Each row comes from the steps of one walk. Every step used is in the known rows, and no mark comes twice. Write the walk behind each row, first mark first.
Known rows:
s m r v b x: [-17   5  26   9   5  28  21  -3 -23  -7  51  -1  14 -16  -5  -1   1  14
   9   1 -51  24  14 -53   8  -2  -4   2   9 -20  17  16 -13 -14  -1   9
   4  15 -13   2  14  -2  24  20  11  -6 -13 -12 -12  10   2  45  -5 -27
 -17   2  12 -14  -6 -14  -8  12  -5 -10  23   7   5  13 -16 -13 -10 -23]
m r v b x: [-12   0  23   3  10  14  17   0 -18  -7  49   9   4 -25  -4   1   1   5
   9  -8 -52   5  15 -21  10  -1  -5  -3   5 -22  18   5  -4 -17  10  11
  -3  16 -16   2  12  -4  27  15   8  -3 -10  -5  -6   4 -13  29   2 -21
 -16   3   3 -17   3 -18   0   1  12 -11  18   0  11   6  -6  -9  -3 -21]
x m r v: [ -7   2  29   8   9   7  10  -2 -16   2  18  -1   3  -6  -5  -4  -1   1
   4  -1 -22  27   8 -32   5  -2  -3 -11   6 -19   3  16  -5 -18  20  -1
   0   9 -10  -2  11  -7  38  11   0 -11 -17  -3   0  12 -16  -8 -18  -7
  -8   8 -11  -5   0 -12  -2  -1  14  -5  30  12 -10   2  -3 -10  -8 -13]
s b: [  3   2  12   4   3   9   8  -5   4   3   2  -7   3  -1   1  -1   3   6
  -1   0  -7   4  -6 -11   5  -4  -1  14   6  -3   4 -12 -16   3  11   9
   2   1   1   0   9   3   0  -1   2   8   4 -11 -13   1  12 -18   1  -4
  -5   1  10  -2   3  -1  -2   2  -4   1  -9  -3   3   7  -6   6  -7 -10]
r m s: [ -6   3  -7 -10   0  -1   2   3  -4  -3 -11  -1  22  -3   1   0   6  -2
  -2 -13  16   6   3 -30   4   3   4 -23   0 -13   2  -1  10 -12  -2 -16
   9  -8  -4  -1 -12   2  -5   0  -3   2  -4   4   0   3   3   8  -5  17
   9  -2  -8   9  -3 -17  -4  -4 -14  21  14   3  -2  -9  -1  -5   2 -15]
x m: [  0  -1   7   7  -1  -4   4  -7   0   0  -1  -6   1  11  -2  -4   1  -1
   1   3   7  16  -6 -37   1  -2   5  -5   6  -4  -2   3   2  -9  15   1
  -1   0   0  -3  -5   3  19   5  -5  -5   2  -3  -3   8  -2  -6  -7  10
   6  -1  -7   2  -6  -6   1   1  -2   3   7   6 -16   3   4  -3  -3 -10]
v b: [ -5  -7   6   5   6  13   5  -1  -1  -4  34   1  -6  -7   5   1  -1   0
   4   6  -4  -2  -4 -11   2  -3   0  -1   4  -9   2   0 -21  -2   3   3
  -1  -1   1  -1  -5   1   2   0   0  -2   1  -7  -5   3   6  12  -6  -1
  -7  -6  -1   1   2 -12   1   6  -7  -2   8  -2   8   1   6   3  -4  -8]
r v b c m: [-10  -4  -1   2  20   5   7   5 -15  14  62   6 -16 -10   4 -10 -14  -2
  14   7   2  29  21 -10  11  -5   4   0  16 -14   6  -7 -13  -6  32 -14
   3   4 -27   5  -1   6  27   5  -2  -4  -9   3  -7   7  -5  32 -14  11
 -13 -19 -18  -4   4  -3  -3  12   4  21  22  -1  10  12   5   8   0 -25]
x b c m s: [  0  -2 -17 -13   5 -16   7  -5 -15  13  24   9  23  15   1   5  -6   2
   9 -11  27  -7  11  18   2   4   8 -25  17 -12  -9 -25  19  -5  17 -31
   4  -3 -40   8 -20  -4  21   5  -9   7   1   3 -10   2  11  10  -1  24
   2  -3  -1   9  -1 -10   3  -8  -5  22 -11   7   5  16   1  -6  -2 -16]
c m: [  2   3  -9  -7   5 -10   3   0   3  10  10  -4   6   8   0   0  -8   3
  -1   7   8  20  10  12   8   0   3   2   8  -6  -1   0  -9   8   4 -10
   4   4 -11   2   2  10   8  -1  -5   7   0   4  11   0   3  17   7  22
   4   0 -15   5  -9   1  -3   7  -7  12   2   7  -7   9   1   3  -7  -8]
s v b x: [ -9  -3   8  -2  12  11   5  -5  -7  -3  46   4   3  -3   3   3   1   5
   7  -7 -35   1   3 -20   3  -2  -1  11   7 -10  -6   3 -13   0  10   9
  -6  14   1  -1  -6   8   8  11  13  -5   1  -3  -9   2 -12  37   1  -4
  -4  -5 -12 -16  -9 -12  -3  -2  -3  -9 -12  -4  12  -5   1   5  -4 -12]
m s b c: [  2  -1   2  -6   4   1  -1 -11 -15   6   1   6  15  -3   0  -2   1   5
   5 -18   4 -10   2   1   2   2   8  -3  12  -5  -9 -27  -7  -8  20 -12
   7  -4 -24   3   7  -3   5   2   1  10   6  -2 -24   0  15 -18   6 -10
  -5   3   2   4   9  -4   2 -19  -8  18 -13  -5   9   7  -2   2   3 -18]
s m r v: [-14   8  27   7   4  19  12   4 -18   4  16  -4  11 -11  -3  -4  -2  13
   2  -2 -22  30  16 -38   1  -1 -10  -3   0 -12   9  19 -19 -14  -3  11
   7  12  -6   0  16  -7  10  10   7 -14 -19  -4  -1  10   8  12 -17 -18
 -11   6   4  -8  -4  -1 -11   7  -1  -5  29  11  -4  10 -19 -12  -9  -4]
c m r v b x: [-13   3   9  -3  14   8  24  -1 -16   3  58   5   7 -17  -5   4  -5   9
  12   1 -52  29  22 -13  19  -2  -1   0  17 -27  13   2  -8  -9  12   2
   4  20 -27   4  13   6  29  18   4   0 -13  -2  -2   4 -12  43   9   3
 -14   3  -7 -11 -10 -17  -5   8  -2   1  21   7   2  16  -7  -5 -11 -30]
x m v b c: [ -6  -9  -2  -5  14  11   0  -3 -16   2  52   5 -13  18   0 -16   2 -13
  11   5  15   9   2 -24   0   1   9  -4  13 -11  -4  -3 -13 -17  26  -2
  -1   5 -22  -5  -8  -8  39  11  -6 -10   8 -15 -17  19  -8  10 -12   6
  -5  -6 -16  -2  -3  -6   6  -5  -8   2   1   7  -8   3  10 -11   5 -28]
b c: [ -1  -2  -4  -8   1  -2  -2   1 -10   3   4   6  -9  -4  -2 -10  -5  -3
   3   1   6  -7  12  10  -2   0   8   2   0   7  -8 -12   8  -4   9   8
  -1   0  -9   3  -2   0  12   2  -1   0   5   6 -16   3  -2  -3   3 -10
   3  -2 -10  -3   7   9   4 -11   8  14  -6  -4   5   2  -2  -4   7  -8]
b x: [  1   2  -8  -7  -5  -3   7  -6  -4  -5  -8   3   7  -4  -7   4  -1   6
  -2  -4 -28  -8   4  -2   5   1   2   1   3   1   6  -6  16   0   4  -3
  -1   6  -8   4  -2   5   5  10   3   1   5   5 -13  -3  -9   6  15  -7
   4   1  10  -9  -6  -1   1  -5   2  -5 -10  -2  -6   4  -2   0   0 -10]
v b c m: [ -2  -7 -13  -8  13  -3   7  -1  -6   4  44   7 -10   4   2  -6 -10   1
  11  16  12  16  13   7   8  -3   8   0  20  -8  -9 -13 -18   1  17   3
   2   2 -18   4  -5   3  14   1  -4   8   5   0  -9   4   4  26  -1  10
   0  -9 -20   3   3  -5   3   4  -6  25   8  -1  11  12   6   0   1 -19]
m v: [ -6   0  -7 -12   4  13  -6   4  -7   7  13   4   6  16  -2  -8   6 -10
   1  -4  -6   7   5  12  -2   3  -1   0   0  -3   1   6  -3   1   1 -10
   3   5 -13  -1   3  -4  11   0  -1  -8   0  -9   0   6  -4  -2  -2   1
  -7   0   0  -3  -8  -4   1  -6  -8  -9  -5   6 -14  -2   1 -12   5  -7]

Which walk is each row?
[ -1   1 -24 -10   4 -15  -1  -7 -17  13   7  10  17   7  -2   0  -7   2
   4 -11  19  15  15  12   4   6  10 -14  13  -4 -17 -15  -3   0   9 -30
   8  -3 -37   6 -13   9   8   2  -4   8   3  13   3   3   7   8   3  15
   6   5 -23   9   0  -2   4 -13 -10  28  11   5  -6  11   2  -2   4 -14]  b c m s
[ -9   3  -1  -7   0  19  -2   0 -11   9   9  -4   9  17  -2  -9   2   3
   2  -1   6  19   4 -29  -5   2  -3   1   5  -2  -4  16 -12   4  -7 -14
   8   8 -13  -1   4  -4   6   5   5  -7   1 -13   2  12   9  12 -10  -2
  -5  -2   9  -1 -13   2  -7   4 -19 -14   5  11 -18   9  -6 -14  -4  -7]  s m v
[  1   1   6  -3   4  13   5 -10  -6   5  -9  -8   9  25  -8 -10   6  -1
   3  -5 -30  12  -1 -42   7  -3   8   6  10 -11   7  -9   2  -6  32   0
   4  12 -15   2   6   5  30  17  -5   2   9 -21 -21  12 -11  -3   6   2
  -5   4  11 -11 -20  -5  -1  -3 -14 -20 -26   7 -27  10  -3  -6  -6 -43]  s b x m v
[-10  -4   0 -16  12  19   6  10  -4  -3  49   1  -4   1   6 -16   5 -11
   4   8   8  18   4 -36   6   0   0  -4   4 -23  12   5 -21 -12   7  -1
   5   1  -2  -4 -15  -3  16   1  -2 -11   0 -15  -3  10  -1  33  -7  13
  -6 -10  -6   1  -7 -16  -4  11 -19   4   2   5  -3  -6   5 -12  -1 -28]  r m v b
[ -2  -9  -5  -1   8   5   3  -1 -10   0  45   7 -13 -10   2  -7  -2  -2
  11   6  12  -8   4   4   0  -1   5  -1  10  -7  -4  -8 -15  -6  12  11
  -3   0  -8   5  -6  -7  10   0   0  -1   4  -3 -29   3   4  15  -5  -9
  -3  -6  -5  -2  10  -6   5   0   3  14   0  -8  11   7   1  -1   3 -11]  v b c
[-14  -7   7   1  18   4  -2 -15 -19   3  56   9   8   7   3   1   0  -1
  14 -17   7   7  -5 -36  -4   2   8 -10  15 -16 -32   3 -29 -16  25 -19
   0   5 -21  -1 -16   1  20  10   7 -16   1   3 -15  15  -4  10 -31  12
   0  -1 -34   0   1 -20   3 -14 -12  16  11   4   6  -7   9  -1  -2 -22]  x m s v b c
[ -3  -1  -2  -9   0   5   1  -7  -9   3  -2   2   8  24  -9  -9   4  -5
   4  -7 -19  15   3 -38   2   3   6  -4   7  -5   1   4  14  -7  12 -12
   1  11 -28  -4   2   2  28  18  -5  -8   9 -10  -3  10 -20   4  -1   2
   3   5   0  -9 -16  -1   3  -5  -8 -20 -13  10 -27   1   2 -14   0 -28]  b x m v
[  0   4   0  -3   9  -1   5  -9   0  12  -5  -9  28   7   1  10  -2  11
   2 -11   3  18  -1  -6   9  -1   4  -5  17 -12  -4 -13 -27   2  13 -22
  13   0 -21   2   7   8  -4  -2  -2  18  -2  -1   2   2  21  -9  -2  21
  -2   6  -1  11 -10 -12  -4   2 -25  10  -2   5  -6  13   0   8  -8 -18]  c m s b
[ -2  -5   2   6   3   4  16 -12  -3 -12  30  -3   1   6  -5   0   2   3
   7   4 -20   1  -9 -55   8  -3   8  -5  14 -14   6   2   0 -10  22   4
  -3   7  -1   3 -13   6  20  17  -4  -1   9  -7 -21   6 -11  20  -4  -1
  -1  -4  -2  -5  -6 -18   4   9  -8 -14  -1   4  -6  10  10  -1  -5 -31]  v b x m
[ -6   5  18  -6  17   5  13   1 -22  17  32   2   1  -7  -2  -7 -11   7
   6   2 -22  37  33   3  10  -5   1  15  17 -19   7 -13 -18 -11  28   3
   6  13 -29   5  25   2  36   7   2   4 -13   0 -23   8   9   8  -7  -1
 -11   0  -6  -2   4   0  -8  -8  12  22   1   7   4  18 -22  -6  -8 -27]  s b c m r v
[  4  -1  10   3   5  -3   2 -15 -12   4 -15  -2  17  12  -3  -4   3   4
   4 -14  10   0  -5 -42   0   0  11  -8  20  -9 -12 -15 -10 -13  30 -17
   8  -3 -22   2  -1  -1  16   5  -5   4   8  -2 -26   9   8 -22 -14   2
   2   5  -6   5   2 -11   3 -17  -7  20  -2   2  -3   8  -4  -1   1 -31]  x m s b c
[-12   1 -14 -15  16 -11  -6  -6 -15  23   9  11  16   9   3   4  -9   3
   7 -23  10  21  19  13   0   4   8  -3  11  -3 -36  -6 -16   0   7 -31
   4   9 -32   2 -10  10   7   2   8  -7  -3  16   0   4   2  16  -7  29
   8   2 -42   3  -9  -6   0 -18  -9  31  -2   5  -1  -2   0   2   3  -8]  b c m s v
[  3   1  15  10   4   2   2 -15  -2   3  -9  -7  26  14  -1   2   7  11
   1 -13   1   9 -13 -46   5  -2   5 -11  14 -12  -6 -11 -18 -10  23 -19
   7  -1 -10  -1   6   4  13   6  -5   2   2 -10  -5  10   8 -27 -14   7
  -4   4   0   6  -6 -15  -1  -2 -21   2   4   8 -10  11   3   1  -8 -27]  x m s b
[-11  -8   7  -7  17  10  -2  -1 -13   4  54  11 -16   1   8  -4  -4   0
  10  -3   0   5  10  -3  -2   0   2  14   8  -6 -24   1 -32  -5  14  12
  -3   9  -6   2 -16   0  11   0  11  -7  -2  -1 -22   6   1  22 -21   3
  -5  -7 -20 -11   5  -5  -1 -10   6  13  -4  -5  20  -5   0   5   0  -4]  s v b c
[-20  -2   8 -12  17  13   2   1  -6   0  47   5  14   0  11   3   4  -1
   7 -15   4  14   0 -51   4   0   0 -14   7 -23 -15   4 -26 -13   0 -11
   6  -1  -1  -4 -22   4  -1   2  11  -8  -6   3  -3   4   2  27 -22  21
   1  -6 -22   3  -7 -33  -7   0 -23  20   6   2  12 -16   2  -4  -5 -11]  r m s v b
[-15  -7   7  -5  17   8  -8  -8 -17   4  54  13   6  -3   7   1   1   0
  14 -19   3  -2   6   0  -3   5   3  -6  11 -13 -29   0 -26 -12   9 -21
   1   5 -18   2 -15  -2  10   2  13  -5  -4   4 -12   8   1  23 -18   4
  -3  -2 -24  -4   5 -16   2 -16 -12  20   6  -1  21  -8   4   2   2  -5]  m s v b c
[ -7  -4  -8 -11   7  17   3  -2 -10  -3  35   7   7   7  -3  -5   6  -2
   8  -3 -24  -8   2  -8   5   2   1  -5   8 -11   8   4  -2  -3   2  -6
  -1   9 -21   1  -5   1  22  14   4  -2   8 -13  -5   3 -14  31  10  -5
 -12  -2   3 -11  -9 -13   3   3 -18 -20 -11   2  -2   0   9  -6   1 -26]  m v b x
[ -1  -4 -24 -20  10  -7   4   6 -18  17  41  10  -3  32   0 -10  -9  -5
  10   1  23   8  22  28   3   1   7  -3  15 -14   0 -15  20   3  24 -18
   1   5 -39   6 -14  -9  37   6  -7  -4   6 -12 -17   9   3  10   1  26
  -4 -10  -2   1  -7   2   0  -4   2  10 -20   9  -8  12   1 -15   0 -18]  x b c m v
[ -2   3 -14  -4   6  -9   2  -7  -5   9  -8   1  28   6  -1   9  -2   3
   1 -13   7  18   6   1   6   2   5 -15  16  -9  -7  -4 -12   3  -3 -36
  10   0 -25   1  -3   9  -2  -1  -3   5  -2  10  21  -2   7   7   1  23
   6   7 -18  10  -9 -14   0   0 -21  13  10   7  -6   6   6   3  -3  -9]  c m s
[ -6   4  26   5   3   4  14  -4 -22   0  13   1   7  -4 -11  -3   1   8
   5  -9 -46  21  14 -42   9  -1  -1  -9   8 -20  13  10  16 -21  20   8
  -2  17 -20   2  15  -2  40  21  -1  -6  -9  -1 -14   9 -26  13  -9  -7
  -2   7   0 -15  -7  -8  -1  -5  17  -7   9   9 -12   4 -14 -12  -6 -27]  b x m r v
[  4   3  20   1   1   2  23 -15  -9  -5  -1  -7  19   4 -11   7   3  17
  -1  -3 -44   6  -3 -46  11  -3   2   5  15 -19   4  -6  -8 -16  25  22
   2  16 -15   2  10   2  24  15   3  11   1 -13 -24   6   3  -8   8  -9
   3  18  11  -4  -6 -12  -2  -9   3 -12 -11   9  -9  13 -18 -14 -12 -33]  s b x m r
[-15   0  -2  -6   2  26  10  -5 -12  -3  39  -3  13   9  -4 -10   4   4
   7   3 -24  16   3 -49   3  -1   2   2  11  -4   5  11 -10  -1   5  -8
   7  13 -17   0  -4   1   9  17   6   3   4 -19  -9  12   4  35  -2  -7
  -9  -3  10 -11 -18  -8  -5   5 -26 -21  -1   7 -11  10  -6 -13  -6 -28]  s m v b x
[ -8  -2  -8 -17  16 -11   0  -3 -19  20  41   9  19  22   5   4  -9   4
  10 -17  19   3  18  12   2   1   5 -16  17 -14 -28 -16   6   1  16 -37
   2   4 -38   6 -25  -2  21   5   1  -3   2   9  -9   7   8  19 -13  34
   1  -3 -26   0  -4 -11  -4 -14  -3  22 -18  10   7   5   2  -5  -3  -7]  x b c m s v
[-12  -4  34   9  14  18  12   6 -16  -1  59   7  -3 -22   2   0   1   1
   8  -1 -32  12  10  -9   6  -1  -8 -10   4 -27  14   6 -20 -18  -1  11
   0  10 -12  -3  13 -10  22   8   6  -9 -18  -8   1   7  -5  21 -12 -15
 -20   2   0  -9   7 -17  -2   4   7  -3  24   3  14   1  -2  -9  -6  -8]  m r v b
[-10  -2  11  15  12  11  10 -12 -15  -4  22   3  20  -4  -3  -2   5   0
  12 -18 -28  11  -4 -66   9   0   5 -31  11 -21   7   3   5 -18  27 -32
   2   6 -24   1   2   2  34  20  -2 -12  -1  -1  -5  12 -20  16 -12  -5
 -11  -8  -6 -11  -6 -28   4   9 -13  -5  20   6  -6   5  13   1  -2 -40]  r v b x m s
[ -2  -2 -19 -20  11  -5  -5   2 -14  17  18   8  -4  17  -4 -12  -8  -5
   7   0  11  20  23  19   1   4   6   4   9  -2  -9  -5  -9   2  10 -11
   5   7 -36   3  -4   1  28   5  -5  -3   6   0  -6   8  -4  19   4  13
   4  -4 -16   1  -6   5   1  -8  -6  18  -4   7 -14  11   0 -10   6 -19]  b c m v
[-14   1  20   3  17  12  17   4 -14  12  59   3   2 -15   4   3  -6   8
  10   7 -22  38  17  -6  14  -3  -7  -6  14 -28  11   8 -30 -12  11   4
   5  14 -20   0  11  -1  25   6   3   1 -24  -6  10   8  -3  27 -14   5
 -17   1 -12  -2  -2 -18  -6  13   0   9  29   6  10  10  -3  -5 -12 -17]  c m r v b
[-13  -3  -9   2  20   4   4  -3 -22  16  46   6   9  -9   4  -3  -6  -2
  16  -8   5  29  19 -17   8  -1   5 -21  18 -17  -5  -8 -16  -3  24 -38
   6   1 -37   5  -2   5  23   6  -3  -7  -8  10   1   9  -3  23 -15  13
 -15 -15 -18  -2   2 -18   0   6  -9  25  26   0   4  10   6   4   4 -25]  r v b c m s
[ -8  -6 -12  -9  15   9  -1   2  -9   8  53   1   5  13   3  -2  -3  -5
   9   7   3  24   7  -2   7  -1   1  -3  14 -18   0   3 -22   5  12 -16
   7   9 -19   0  -4   4  17   4   0  -4   0 -10  12   7  -2  29  -1  18
  -9  -9  -8   2 -12 -13  -1  19 -23  -2   9  10 -10   7  10  -2  -4 -21]  c m v b
[ -9   3   6  -1   6  -4   0 -16  -8   5   4   5  28  16  -4   5   3   7
   6 -27 -25  10  -3 -56   3   4   5  -8   8 -10 -20   4   5  -8   9 -28
   0  10 -20  -1  -7  10  12  13   7 -10   0   7  -4   7 -17   8 -10  14
  11   7 -22 -10 -18 -17   0 -16 -16  -3  -6  10 -15  -7   2  -2  -5 -21]  b x m s v
